Known rows, with every step that occurs:
reke-bakefo-vupa-foge-sovud: [ 2.82 -4.77  2.78  0.32 -1.89 -0.76 -0.42 -3.24  0.09  0.26  1.60 -0.03
  0.77 -6.09  0.65 -1.69 -5.50 -2.51  1.53 -1.33 -0.18 -2.81  2.59  1.03
  2.74  0.78 -1.71]
sovud-molig: [ 1.71 -2.88  1.60  0.47 -1.54  0.10 -0.98 -1.01  0.74 -0.29  1.13 -6.02
 -0.90  0.03 -0.22 -0.51 -5.31 -0.26  0.17  0.01  2.76 -0.96  3.34  2.06
  2.10  0.95  0.50]
sovud-foge-vupa-bakefo: [ 3.04 -3.49  1.70  0.26 -1.12  0.04 -1.65 -2.24  1.72 -0.47  1.63 -5.13
  0.02 -1.86  0.19 -0.27 -4.53 -0.47  1.78  1.76  2.38 -2.44  1.11  1.15
  3.79 -1.11 -0.37]
pemi-foge-vupa: [ 0.74 -2.63  2.15  0.48 -2.23 -2.05 -2.27 -2.28  2.94 -1.34  2.11 -4.21
 -0.08 -1.22 -0.24 -0.46 -3.44 -0.38  1.35  0.64 -0.58 -1.33  0.85  1.78
  0.29  1.42  0.23]
vupa-foge-pemi: [ 1.03 -3.20  2.90  2.35 -3.19 -0.35 -1.14 -3.17 -0.33 -1.06  1.39 -1.39
 -0.17 -0.98  0.49  0.07 -3.28 -1.38  0.05  1.04  0.54 -2.05  0.21  0.92
  2.95  1.76 -1.31]
zazov-fabo: [-0.97 -3.51  1.87  0.92 -2.72 -1.26 -2.04 -1.06  0.15 -1.06  2.28 -4.24
 -1.32 -1.61 -0.63 -0.57 -5.91 -0.59 -1.74  1.70  1.22 -3.24 -0.28  0.57
  0.63  0.02  0.71]
nofo-reke-bakefo-vupa-foge-pemi-molig-sugan: [ 3.76 -6.05  4.17  1.90  0.39 -0.86  0.54 -1.62  0.70 -0.70  1.66 -2.50
 -0.92 -3.50 -1.03 -1.56 -5.72 -3.88  0.35 -0.41 -0.33  0.10  0.61  4.53
  4.38  1.72  0.41]
sovud-molig-pemi: [ 2.23 -2.61  2.54 -0.08 -0.99  0.22 -0.40 -0.58  1.95 -0.18  1.53 -6.14
 -1.86 -0.42 -0.82  0.81 -5.30 -0.51  0.33 -0.03  1.75 -0.76  4.13  1.23
  0.96  1.39  0.53]
nofo-reke-bakefo-zazov: [-1.61 -3.95  2.90 -2.06 -1.28 -0.43 -0.77 -0.80  1.38  0.99  1.88 -3.60
 -2.25 -3.38 -1.29 -2.78 -6.34 -1.76  0.63 -2.45  1.96 -0.73  3.42  3.71
 -0.09 -1.17 -0.71]
fabo-zazov-bakefo-vupa-foge-sovud-molig: [ 2.73 -4.74  1.74 -1.03 -4.67 -1.63 -2.21 -3.27 -1.49  1.90  1.49 -2.60
 -0.87 -5.65  1.73 -0.52 -6.66 -0.54 -0.95 -2.31  0.37 -1.62  5.50  2.91
  1.24  0.34 -2.50]
pemi-molig-sovud-foge: [ 3.03 -3.54  2.19 -2.81  0.05  1.32 -0.66 -0.42  1.55  0.93  1.70 -5.62
 -0.69  0.43  0.68 -0.39 -6.67 -0.51  1.84  3.09  3.05 -0.93  0.13  0.45
  1.74  0.08  3.23]
sovud-molig-pemi-bakefo: [ 2.40 -3.41  1.67 -0.89 -0.77  0.18 -1.00 -1.13  2.42 -0.71  2.09 -6.62
 -3.66 -1.74 -0.15  0.35 -6.05 -0.52  1.03 -0.96  1.17 -2.36  4.07 -0.63
  2.37  1.78  1.84]
sovud-foge-vupa: [ 2.30 -2.71  2.08  0.48 -2.37 -0.71 -1.40 -1.63  2.42  0.40  1.78 -7.05
 -0.55 -0.76 -1.04  0.33 -3.80 -0.92  1.93  1.66  2.41 -3.11  2.57  2.68
  1.86 -1.93 -0.52]
zazov-bakefo-vupa-foge-pemi-molig-sugan: [ 2.91 -5.39  2.92  1.43 -2.00 -1.12  0.85 -1.83 -1.08 -1.41  1.51 -3.43
 -0.52 -3.33 -0.98 -0.07 -5.24 -1.89 -1.12  0.84  0.06 -0.09 -0.74  2.37
  3.12  2.56  1.05]
reke-bakefo-vupa-foge: [ 2.23 -5.87  2.96 -1.16 -1.35  0.56 -0.47 -2.85 -0.53  0.15  1.49 -1.76
 -1.39 -5.90 -1.29 -1.01 -5.28 -1.40  1.16 -1.64  0.29 -3.23  2.72  1.12
  1.58  1.97  0.41]
zazov-bakefo: [-1.20 -4.01  1.21  1.15 -3.45 -0.67 -0.95 -1.17  0.70 -0.92  2.32 -5.21
 -1.59 -1.74  0.33 -0.66 -5.94  0.12 -0.56 -1.12  2.11  0.13  0.15  1.30
 -0.96 -0.03  0.21]
fabo-zazov-bakefo: [-1.99 -3.78  1.76  0.00 -4.94 -0.72 -2.09 -1.72  0.92  0.47  2.78 -5.27
 -3.23 -1.60  0.15 -0.27 -6.91  1.60 -1.49 -1.94  2.03 -1.16  1.26  2.43
 -2.64 -0.57  0.36]
foge-sovud: [ 0.19 -1.50  1.47  2.79 -2.61 -1.08 -0.73 -1.39  1.76 -0.62  1.86 -1.95
  1.06 -1.04  1.74 -1.49 -5.41 -0.63  0.60  1.43  1.94 -1.20  0.65  0.92
  1.14 -0.43 -1.22]
vupa-bakefo: [ 0.45 -3.28  1.02  1.10 -0.84  0.92 -0.75 -1.58  0.40 -1.55  1.60 -1.67
 -0.61 -1.74  0.98 -1.32 -5.90  0.92  0.19  1.24  2.32 -0.96 -0.71 -0.45
  1.94  1.41  0.87]
pemi-molig: [ 0.61 -3.56  1.73 -0.63 -1.18  0.85 -0.83 -0.95  1.26 -0.61  1.09 -3.71
  0.39 -0.90 -0.38 -1.29 -6.42  0.15  0.15  2.89  2.97 -0.69 -1.06  1.10
  1.77  1.72  2.38]
sovud-foge-pemi: [ 2.19 -2.26  3.04  2.01 -3.14 -0.72 -1.34 -1.50  0.47 -0.43  1.76 -6.36
  0.03  0.73 -0.85  0.61 -3.54 -1.38  0.95  1.30  3.06 -1.48  1.41  2.59
  3.50 -2.38  0.20]
foge-vupa: [ 0.12 -2.37  1.84  1.71 -2.35 -1.39 -1.04 -1.12  2.42 -0.92  1.65 -4.89
 -0.62 -2.18 -0.58 -0.59 -3.87 -0.45  0.84  1.52  1.85 -2.70  1.45  1.81
  0.36  1.44 -0.36]
sugan-molig-sovud-foge-vupa-bakefo: [ 5.23 -4.37  1.62 -1.30  0.96  0.14 -1.01 -1.05  2.76  0.69  2.15 -3.34
  0.14 -1.07  1.31  0.05 -3.99 -2.23  1.29  4.26  0.70 -1.69  1.52  0.31
  4.49  0.63 -0.47]
sovud-foge: [ 1.73 -2.77  2.01  0.18 -2.03  0.96 -1.29 -1.22  0.92  0.70  1.95 -5.90
 -0.98  0.69 -0.56  0.05 -5.11 -0.04  1.52  1.42  3.04 -1.78  1.74  2.04
  1.15 -2.62  0.80]
foge-pemi-bakefo: [ 0.31 -2.89  2.06  2.44 -2.96 -1.32 -1.47 -1.75  1.02 -2.50  2.15 -4.50
 -1.64 -1.95  0.36 -0.76 -4.53 -0.91  0.60  0.02  1.62 -2.79  0.31  0.11
  3.57  1.13  1.55]
vupa-foge-pemi-molig: [ 1.92 -4.28  3.07  0.23 -2.29  0.06 -1.19 -3.08 -0.07 -0.86  0.75 -1.57
  1.35 -1.06  0.47 -0.39 -4.45 -1.58 -0.02  2.78  1.05 -1.28 -1.54  0.86
  4.84  2.85  0.23]
reke-bakefo-vupa-foge-pemi: [ 2.74 -5.36  4.05  0.76 -2.59 -1.17 -0.61 -2.98 -0.91 -1.01  1.21 -2.26
 -0.20 -5.82 -1.26 -0.48 -3.72 -2.72  0.63 -1.68  0.24 -2.89  2.27  1.70
  4.03  2.06 -0.24]
fabo-zazov-bakefo-reke: [-1.65 -3.36  2.10  1.57 -4.71 -1.53 -0.96 -0.23  2.60  0.92  2.85 -5.23
 -3.83 -2.71 -2.50 -1.58 -7.24  0.81 -1.36 -2.33  2.00 -1.29  2.63  1.39
 -2.56 -0.74 -0.59]
molig-pemi: [ 0.26 -2.14  2.31  0.85 -1.73  0.38 -0.20 -0.51  2.37 -0.57  2.25 -3.93
 -2.15 -1.25 -0.80  0.59 -5.19  0.18  0.39  1.06  1.65 -1.41  1.52  0.60
 -1.36  1.13  0.65]

Rows:
[ 1.05 -3.25  1.28  1.33 -1.23 -0.74 -1.01 -1.87  1.60 -1.91  1.48 -2.99
 -0.13 -3.36  0.82 -1.05 -4.57 -0.07  0.63  1.52  1.73 -2.07  0.01  0.26
  2.43  2.20 -0.29] => foge-vupa-bakefo
[ 4.47 -3.60  2.18 -1.18 -0.41 -0.27 -0.98 -0.25  3.50  1.50  2.54 -5.32
 -0.60  0.04 -0.01  0.54 -3.46 -2.80  1.40  4.19  0.72 -2.26  3.04  1.94
  2.46 -0.21 -0.67] => sugan-molig-sovud-foge-vupa
[ 2.11 -2.40  2.10 -0.66 -0.82  0.80 -0.42 -0.42  1.26  0.91  2.38 -5.58
 -2.30  0.58  0.61  0.13 -5.49 -0.29  2.08  1.14  2.58 -1.59  1.92  0.61
 -0.15 -0.89  1.50] => molig-sovud-foge
[ 3.25 -3.97  2.08  1.11 -3.31 -1.67 -0.45 -2.67 -0.48  1.59  2.15 -3.51
 -2.38 -2.60  0.72 -0.23 -6.85 -0.51 -1.04 -2.65 -0.53 -1.41  4.92  3.68
  0.43  0.31 -1.95] => fabo-zazov-bakefo-vupa-foge-sovud-molig-sugan
[ 4.59 -5.66  2.61  0.72 -0.57 -1.39 -1.40 -2.59  0.11  1.16  1.38 -1.69
  0.16 -6.14  1.98 -2.49 -5.90 -4.17  1.49 -2.64 -0.20 -0.36  5.95  3.74
  4.28 -0.11 -3.42] => nofo-reke-bakefo-vupa-foge-sovud-molig
[ 3.76 -2.65  2.24  0.89  0.21 -0.84  0.44  0.00  3.82  0.15  2.09 -4.86
 -1.73 -2.92 -0.85 -1.47 -5.20 -1.40  2.32  1.14  1.83 -2.38  2.60 -1.58
  2.57  0.64 -0.42] => molig-sovud-foge-vupa-bakefo-reke
[-0.56 -4.43  1.73 -0.65 -4.79 -1.13 -1.37 -0.87 -0.76  0.84  2.24 -4.75
 -3.11 -5.79 -0.93 -0.38 -6.70  1.54 -1.45 -1.39  2.60 -1.52  3.02  3.00
 -2.91 -0.22  1.29] => fabo-zazov-bakefo-vupa
[ 5.05 -2.68  2.05  2.37 -0.53 -0.64  0.93 -2.05 -0.30  0.42  0.97 -2.00
 -0.16 -1.64  0.42 -0.71 -5.38 -1.72  0.79  0.43 -0.16 -1.75  4.48  2.53
  2.92  1.31 -1.46] => bakefo-vupa-foge-sovud-molig-sugan
[ 3.50 -2.73  2.42  0.40 -1.50 -0.20 -0.77 -3.04  1.77  0.69  1.33 -1.81
 -0.03 -1.07  1.83  0.38 -5.06 -1.99  0.99  0.20 -0.46 -1.28  4.08  0.19
  2.83  1.51 -2.93] => vupa-foge-sovud-molig-pemi
[ 2.70 -4.86  2.00 -1.39 -0.95  0.97 -0.29 -2.25  0.30  0.19  1.97 -1.07
 -4.00 -6.95 -0.62  0.21 -5.49 -0.38  1.57  0.51 -0.59 -4.50  3.46 -1.69
  0.72  2.67  1.48] => molig-pemi-bakefo-vupa-foge
[ 2.68 -1.07  1.66  3.89 -0.87 -1.24  0.56 -0.94  2.32 -0.69  1.84 -5.15
 -0.05  2.75  0.86 -0.88 -5.84 -1.23  0.53  0.01  1.41 -0.34  2.56  2.69
  2.39  0.09 -0.90] => foge-sovud-molig-sugan
[ 0.86 -3.19  1.89 -1.58  0.02  0.65  0.10 -0.10  1.55 -0.34  1.55 -3.54
 -0.83 -1.02  1.11 -1.20 -6.73  0.11  0.45  2.85  2.39 -0.49 -1.01 -0.35
  0.45  3.45  3.13] => pemi-molig-sovud
[ 4.37 -3.97  2.76  0.39  0.46 -1.49 -0.86 -0.79  6.29 -0.47  2.63 -1.17
  0.13 -3.23 -2.58 -0.61 -3.74 -2.56  0.45  2.81 -2.70 -0.17  2.00 -0.81
  3.74  2.55 -1.49] => sugan-molig-pemi-foge-vupa-bakefo-reke
[-2.01 -4.43  3.47 -3.85 -2.63 -1.42 -1.39 -1.67 -0.08 -0.04  1.98 -4.85
 -1.43 -3.86 -2.88 -1.63 -6.66 -1.67 -1.57 -1.65  0.89 -4.42  1.74  1.11
  1.45 -0.25  0.77] => reke-bakefo-zazov-fabo
[ 0.81 -4.49  1.72 -0.08 -5.25 -1.41 -1.69 -3.25 -1.12  1.79  2.14 -0.37
 -1.20 -6.53  1.72 -0.86 -6.50  0.02 -0.79 -1.11  0.18 -2.21  3.00  2.09
 -1.07 -0.16 -2.30] => fabo-zazov-bakefo-vupa-foge-sovud
[ 3.73 -6.49  4.19 -0.91  0.37 -1.10 -0.44 -1.40  0.06  0.01  1.48 -1.35
 -0.84 -6.53  1.28 -1.78 -5.55 -4.16  0.96 -0.17  0.02  0.14  1.26  2.22
  3.84  3.48  0.67] => nofo-reke-bakefo-vupa-foge-pemi-molig-sovud
[ 1.54 -4.77  1.34  1.06 -3.67 -1.30 -0.57 -2.85 -1.15  0.39  1.68 -0.30
  0.44 -6.58  1.78 -1.30 -5.39 -1.43  0.00 -0.37  0.12 -0.97  2.01  0.87
  0.79  0.26 -2.41] => zazov-bakefo-vupa-foge-sovud
[ 1.48 -3.68  2.68  3.20 -2.63 -1.29 -0.80 -2.32  1.93 -1.18  1.95 -1.92
 -2.47 -3.26 -1.38 -1.78 -4.54 -2.06  0.95 -0.45 -0.23 -4.02  1.64 -1.77
  4.54  2.13 -0.81] => vupa-foge-pemi-bakefo-reke
[ 3.60 -5.13  1.32  0.05 -3.05 -1.57 -1.00 -2.91 -1.60  0.69  1.02 -2.60
  0.62 -5.77  1.80 -1.01 -5.58 -2.27 -0.06 -1.49  0.52 -0.35  4.52  1.80
  2.93  0.56 -2.68] => zazov-bakefo-vupa-foge-sovud-molig
[-2.37 -2.93  2.43 -2.73 -3.11 -1.14 -1.13 -0.82 -1.16  0.36  1.54 -3.73
 -1.22 -3.04 -2.21 -1.14 -5.86 -0.42 -2.03  1.41  1.50 -4.02  1.76  0.97
  0.26 -0.12  0.64] => bakefo-zazov-fabo
[-1.03 -3.51  2.00 -2.79 -2.18 -1.99 -1.31 -1.95 -0.44 -0.90  1.23 -3.07
 -0.20 -5.63 -1.41 -1.51 -5.27 -0.94 -1.84  1.92  0.94 -4.63  1.02 -0.05
  2.86  1.45 -0.49] => foge-vupa-bakefo-zazov-fabo
[ 1.49 -4.69  2.88 -0.39 -1.44 -0.36 -0.20 -0.85  0.48 -0.48  1.67 -4.50
 -1.11 -5.63 -2.03 -1.27 -5.74 -0.87  0.76 -1.60  2.19 -2.35  2.81  1.99
  0.92  0.78  1.73] => reke-bakefo-vupa
[ 2.11 -6.20  2.78  0.06 -0.70  0.15 -0.95 -2.15 -0.09  0.87  1.81 -1.03
 -2.23 -6.32 -0.06 -1.84 -5.68 -2.47  1.25 -1.85  0.04 -1.41  3.41  3.13
  0.95  0.35 -1.18] => nofo-reke-bakefo-vupa-foge
[ 2.68 -1.48  2.26  1.37 -1.64 -1.13 -0.42 -1.00  2.62 -0.02  1.50 -4.65
  0.20 -0.73  1.10  0.10 -5.37 -1.63  0.64  0.17  1.48 -0.27  3.90  1.02
  2.16  0.49 -1.50] => foge-sovud-molig-pemi
[-0.35 -3.66  2.38 -3.94 -1.95 -2.73 -2.75 -3.00 -0.01 -1.21  1.63 -2.46
  0.19 -4.88 -0.96 -1.50 -4.99 -0.69 -1.13  1.02 -1.57 -3.23  0.47 -0.12
  2.79  1.47  0.31] => pemi-foge-vupa-bakefo-zazov-fabo
[-1.33 -3.59  3.13 -3.60 -1.92  0.00  0.03 -1.62  0.90  0.20  1.47 -4.36
 -1.38 -2.93 -2.47 -1.82 -5.96 -0.74  0.57 -2.39  2.25 -2.69  2.68  1.76
  0.65  0.15  0.90] => reke-bakefo-zazov
[ 1.35 -2.77  1.73  2.96 -1.18 -1.55  0.12 -0.53  3.51 -1.35  1.59 -3.01
 -0.64 -4.31 -1.93 -2.31 -4.92 -0.71  0.86  1.05  1.74 -2.16  1.26 -0.74
  2.51  2.10 -1.34] => foge-vupa-bakefo-reke
[ 4.56 -2.98  2.72  0.31  0.24 -2.30 -0.84 -1.32  4.97 -1.03  1.63 -4.94
 -0.93 -3.35 -2.08 -0.65 -4.47 -1.57  1.22 -1.00 -1.35 -0.18  4.33 -0.90
  3.68  3.03 -0.84] => sovud-molig-pemi-foge-vupa-bakefo-reke
[ 2.47 -5.57  3.88  2.08 -1.74 -1.47 -1.09 -2.20 -0.47 -0.17  1.64 -1.63
 -1.09 -6.45 -0.05 -1.37 -4.17 -3.79  0.74 -2.03  0.05 -0.92  3.19  3.78
  3.25  0.55 -1.78] => nofo-reke-bakefo-vupa-foge-pemi
[ 0.08 -3.41  3.13 -4.54 -1.38 -2.54 -2.14 -2.54  1.33 -0.95  2.03 -2.58
 -0.86 -5.38 -1.47 -0.22 -4.83 -1.20 -1.17  1.04 -2.35 -3.14  1.11 -0.85
  1.62  2.30  0.27] => molig-pemi-foge-vupa-bakefo-zazov-fabo
